Known rows, with every way that one mark hangs from another
tidali[sukigi susolo]: [ 1.24 -0.76 -0.09 -3.98 -0.85  1.71 -0.06 -4.77 -2.00  2.10 -0.76 -0.82
  3.36 -0.48 -1.70  2.41 -1.71]
tidali[sukigi susolo[ruzek]]: [ 1.15 -0.82  0.55 -3.26 -0.95  2.02  0.06 -3.72 -1.18  2.01  0.84 -4.30
  2.96 -0.09 -0.90  1.92 -2.22]
ruzek[dira[fupi] susolo vusored]: [-3.37 -0.79 -1.11  0.20  0.15 -1.68 -1.01  2.32  1.69 -0.45 -2.53  4.46
 -2.34 -2.30  0.95  0.40  1.04]
ruzek[dira[fupi] gemem]: [-0.88  1.75 -0.60  1.82  1.07 -1.19 -0.09  5.56 -2.42 -0.72  0.46  3.37
 -0.46 -3.94 -0.21  0.19  0.26]
ruzek[dira[fupi] gemem susolo[tidali] vusored]: [-3.50  1.89 -0.66  2.86  0.24 -2.32  0.46  0.98 -0.69 -0.71  1.23  7.53
 -1.99  0.39  1.59 -0.43  2.50]
fupi[dira]: [-1.53 -2.56 -0.02 -2.71  1.37 -0.64 -0.44  1.17  2.76 -1.08 -3.20 -0.33
  1.77 -3.01  0.14 -1.60 -2.01]
tidali[sukigi susolo[ruzek[gemem]]]: [ 1.02  0.10  0.22 -2.83 -0.76  1.61  0.58 -2.83 -4.27  1.81  2.00 -1.82
  3.60  0.68 -0.70  2.18 -1.80]
vusored[ruzek]: [ 4.06 -1.87 -0.66 -1.50  0.90  0.95 -1.33  2.20  2.48 -1.17 -3.46 -4.66
 -1.83  0.73 -1.97 -2.02 -0.27]
ruzek[susolo]: [-0.86 -4.61 -1.25 -1.33  0.65 -0.04 -1.63 -1.74  1.29  0.71 -4.11  0.16
  1.97 -0.57 -0.35 -0.51 -0.88]
tidali[sukigi susolo[ruzek[dira[fupi] gemem]]]: [-0.31  2.03  0.50 -1.40 -1.02  0.94  0.74 -0.14 -4.00  1.42  3.86 -1.07
  1.82 -1.96 -0.02  1.93 -1.06]
susolo[ruzek tidali]: [ 1.25 -1.22  1.50  2.08  0.75  0.93 -0.21 -2.04  5.36  0.02  1.16 -6.73
  0.19  1.15 -0.11 -1.61 -1.47]
susolo[ruzek[dira vusored] tidali[sukigi]]: [ 0.14  2.45  1.22  3.23 -0.55  0.04  1.32 -1.80  2.49 -0.55  2.92 -2.61
 -1.53 -0.36  0.43 -0.28  0.53]
tidali[susolo]: [ 1.03 -2.85  0.45 -4.09  0.16  1.33 -0.97 -2.08  0.33  1.81 -3.80 -0.33
  2.81  1.18 -1.19  2.12 -2.35]
tidali[sukigi susolo[ruzek[vusored]]]: [ 0.78 -0.31  0.30 -3.74 -1.06  1.67  0.28 -3.91 -1.03  1.73  0.01 -2.39
  1.98  1.57 -0.85  2.89 -1.67]
susolo[ruzek[dira gemem vusored] tidali]: [-0.30  1.85  1.25  3.49  0.45 -0.81  1.22  1.66  0.61 -0.98  1.71  1.23
 -1.34  1.92  1.17 -0.11  0.75]
vusored[ruzek[gemem susolo]]: [ 2.06 -2.41 -1.66 -1.18  0.74 -0.02 -1.13  2.02 -1.57 -0.96 -2.14 -0.08
 -0.62  1.98 -0.77 -2.39  1.04]
tidali[susolo[ruzek[gemem]]]: [ 0.61 -1.99  0.82 -3.05  0.20  1.21 -0.38  0.10 -1.94  1.54 -1.08 -1.25
  2.95  2.34 -0.16  2.00 -2.36]
dipe[gemem]: [ 3.11 -1.71 -1.62 -2.58  0.77  0.30 -0.96  0.62  0.03 -0.19 -5.00 -0.20
  3.88  1.38 -1.37 -1.05 -1.75]
susolo[ruzek[dira] tidali]: [ 0.11  0.18  1.95  3.72  0.33  0.21  0.26  0.81  4.03 -0.43  1.56 -4.41
 -0.64 -1.10  0.73 -1.62 -0.67]

Rows
[ 1.19 -1.99 -0.79  0.09  0.09 -0.23 -1.28  3.58  0.70 -1.26 -2.93 -0.90
 -2.10 -1.22 -0.14 -2.53  1.23]
vusored[ruzek[dira susolo]]
[-0.18  1.12  0.87 -1.63 -1.20  1.38  0.25 -1.00 -1.28  1.56  2.69 -3.59
  1.32 -2.88 -0.20  1.65 -1.61]
tidali[sukigi susolo[ruzek[dira[fupi]]]]
[-0.65  2.49  0.28 -1.80 -1.11  0.56  0.98 -0.30 -4.01  1.15  2.97  0.82
  0.91 -0.38  0.07  2.78 -0.45]
tidali[sukigi susolo[ruzek[dira[fupi] gemem vusored]]]
[ 1.30 -1.04  0.09  1.62 -0.09 -0.25 -0.76  1.36  2.50 -1.30 -1.13 -1.71
 -2.47 -0.30  0.10 -3.56  1.69]
vusored[ruzek[dira susolo[tidali]]]
[ 0.60  0.61  0.78  1.72  0.86 -0.08  0.68 -1.15  1.84 -0.52  1.25 -1.34
 -0.42  4.20  0.31 -0.18 -0.11]
susolo[ruzek[gemem vusored] tidali]
[-3.33  3.09 -1.09  2.77 -0.41 -2.06  1.00 -0.80 -1.93 -0.54  3.10  6.94
 -1.63 -0.67  1.28 -0.16  2.96]
ruzek[dira[fupi] gemem susolo[tidali[sukigi]] vusored]
[-0.64  4.60  0.70  3.89 -0.21 -0.54  1.64  0.07  0.34 -0.80  5.95 -0.77
 -2.14 -0.58  0.71 -0.37  1.23]
susolo[ruzek[dira[fupi] gemem vusored] tidali[sukigi]]
[-2.47 -0.88 -0.03  1.82 -0.20 -1.59  0.00 -1.29  2.18 -0.42 -2.56  5.45
 -1.25  0.53  1.27 -0.14  1.68]
ruzek[dira susolo[tidali] vusored]
[-0.63  1.32 -0.90  0.81  0.83 -1.69  0.63  4.63 -4.05 -1.11 -3.06  8.30
 -0.50  0.14  0.06  2.22  1.10]
ruzek[dira gemem vusored]
[ 2.34 -1.36 -0.76 -0.07 -0.20  0.73 -0.78 -2.69  2.61 -0.62 -0.07 -4.34
 -1.44  1.21 -1.02 -3.35  1.26]
vusored[ruzek[susolo[tidali[sukigi]]]]
[-0.13  3.50  0.81  3.65 -0.31 -0.51  1.92 -0.60 -1.12 -0.75  4.42  0.71
 -0.82  0.68  0.70  0.03  1.21]
susolo[ruzek[dira gemem vusored] tidali[sukigi]]
[ 0.29  0.30  1.01 -1.87 -1.30  1.44  0.42 -1.54 -2.26  1.61  1.35 -2.37
  2.27 -1.90 -0.19  1.95 -1.66]
tidali[sukigi susolo[ruzek[dira]]]
[-3.65  0.61 -1.64  0.90  0.43 -2.34 -0.22  3.68 -3.02 -0.62 -1.00  8.34
 -1.47 -0.92  1.22  0.75  1.88]
ruzek[dira[fupi] gemem susolo vusored]
[-2.58 -2.06 -1.02  0.05  0.00 -1.60 -0.66  1.43 -0.07 -0.34 -4.74  6.35
 -0.68 -0.82  0.97  0.90  1.13]
ruzek[dira susolo vusored]
[ 0.75  0.08 -0.07  1.81  0.05 -0.31 -1.01  2.10  3.98 -1.42  0.47 -3.10
 -3.79 -1.41  0.13 -3.91  1.76]
vusored[ruzek[dira[fupi] susolo[tidali]]]
[ 0.56  0.51  0.00 -3.41 -0.85  1.22  0.81 -3.12 -4.15  1.60  1.08  0.12
  2.44  2.25 -0.54  3.12 -1.17]
tidali[sukigi susolo[ruzek[gemem vusored]]]
[ 0.57  1.04 -0.46  2.29  0.25 -0.88 -0.39  3.16  0.19 -1.58  1.94  0.01
 -3.23 -0.30  0.37 -3.62  2.35]
vusored[ruzek[dira[fupi] gemem susolo[tidali]]]
[ 0.82 -0.50  1.24  1.44  0.62  0.47  0.07 -2.21  5.65 -0.32  0.02 -4.23
 -1.06  3.24  0.01 -0.44 -0.68]
susolo[ruzek[vusored] tidali]
